(in the rows, 128 means zero)
Known rows, with every way that one mark hangs from another:
vede{nulebeb}: [114 121 146 138 125 211 126  88 131 127  82 143 114 160  32 184 134]
katud{matuv zazum{nulebeb{tori}} zufave}: [126 161 128 127 125 100 126 121 122 126 152 129 153  69 137 130 109]
zazum{katud{zufave}}: [109 131 163 125 138 168 126  84 102 125  91 133 138 133 137 127 197]
vifof{tori}: [127 113 106 127 154 175 131  73 137 132 103 149 101 192  30 156 124]
zufave{katud{matuv zazum{nulebeb{tori vede}}}}: [146 143 126 121 141  75 122 117 158 135 138 133 107 108 102  96  72]
zufave{katud{matuv zazum{nulebeb{vede}}}}: [146 149 148 112 155  68 123  78 146 140  93 138  91 126  95  91  70]
zazum{nulebeb{tori vede}}: [139 111 126 127 124  81 121 128 153 134 144 125 116 148  45  88 156]
zufave{katud}: [115 113 141 125 139 161 128  99 134 126  91 155 108 171   4 126 146]
vede{nulebeb{tori{vifof} zazum{katud}}}: [119 115  98 146  92 189 147 190 115 114 150 110 151 138 211 182 149]
zazum{katud{matuv} nulebeb{vede}}: [151 127 156 111 155  59 123  82 127 149  86 116  84 129 156  88  65]
zazum{katud{zufave} nulebeb{tori{vifof} vede}}: [139 128 143 127 109  70 146 133 115 119 143  95 146 114 154  76 213]
vede{nulebeb{zazum}}: [113 116 130 133 130 195 124 134 118 128  98 139 133 172 105 181 145]
katud{zazum zufave}: [109 160 151 122 130 174 129  65 115 122  99 148 149 122 117 124 203]
nulebeb{tori{vifof} vede zazum}: [146 108  75 123  88 151 157 187 140 123 158 134 136 167 142  76 164]
zazum{nulebeb{tori}}: [116 110 116 136 118  94 123 143 137 127 152 128 129 139  46 133 146]
zazum{katud nulebeb{vede}}: [136 120 166 116 152  58 119  76 128 143  89 112  96 155 145  84 155]
zufave{katud{matuv zazum{nulebeb{tori}}}}: [128 141 119 129 136  86 123 129 144 128 145 134 116 102 102 132  64]
vede{nulebeb{tori zazum{katud{matuv zufave}}}}: [121 126 123 140 121 197 120 185 110 121 154 120 166 103 203 188 122]

Rows:
[146 114 109 128  98  78 151 137 144 125 141 116 116 148  56  80 155]	zazum{nulebeb{tori{vifof} vede}}
[129 148 140 119 152  78 125  89 133 134 101 138 102 120  95 127  62]	zufave{katud{matuv zazum{nulebeb}}}
[124 138 153 120 139 168 129  91 101 131  89 138 124 108 149 131 107]	zazum{katud{matuv zufave}}
[122 122 104 128 122 161 124 196 107 124 169 129 165 104 230 134 126]	nulebeb{tori zazum{katud{matuv zufave}}}
[129 119 119 133 130  79 123 146 127 134 150 114 114  99 166 139  58]	zazum{katud{matuv} nulebeb{tori}}
[137 139 122 128 115  73 145 119 149 121 137 121 120 133  98  84 162]	zufave{katud{zazum{nulebeb{tori{vifof} vede}}}}
[114 109 104 145 111 204 121 184 133 120 153 135 152 150 114 188 148]	vede{nulebeb{tori zazum}}
[127 147 130 119 142 152 130  85 139 132  94 158 100 124  97 130  59]	zufave{katud{matuv zazum}}
[113 141 117 133 122  94 122 116 141 128 152 127 134 118 134 132 148]	katud{zazum{nulebeb{tori}}}
[131 136 137 126 139  76 118 112 157 128 141 127 120 133  90  91 163]	zufave{katud{zazum{nulebeb{tori vede}}}}
[123 116 106 141 120 192 120 186 124 126 151 123 140 117 212 193  78]	vede{nulebeb{tori zazum{katud{matuv}}}}
[130 120  90 143  93 189 150 194 116 118 149 115 140 119 221 184  76]	vede{nulebeb{tori{vifof} zazum{katud{matuv}}}}
[133 118 124 122 127 147 119 174 125 126 163 123 163 135 220  81 218]	nulebeb{tori vede zazum{katud{zufave}}}
[125 131 138 132 131  85 121 145 108 126 151 110 146  81 155 133 114]	zazum{katud{matuv zufave} nulebeb{tori}}
[148 132 149 122 137  73 120 131 124 134 143 108 132  88 156  88 124]	zazum{katud{matuv zufave} nulebeb{tori vede}}
[120 133 149 129 140 188 123 137  95 128  98 125 146 124 194 181 119]	vede{nulebeb{zazum{katud{matuv zufave}}}}
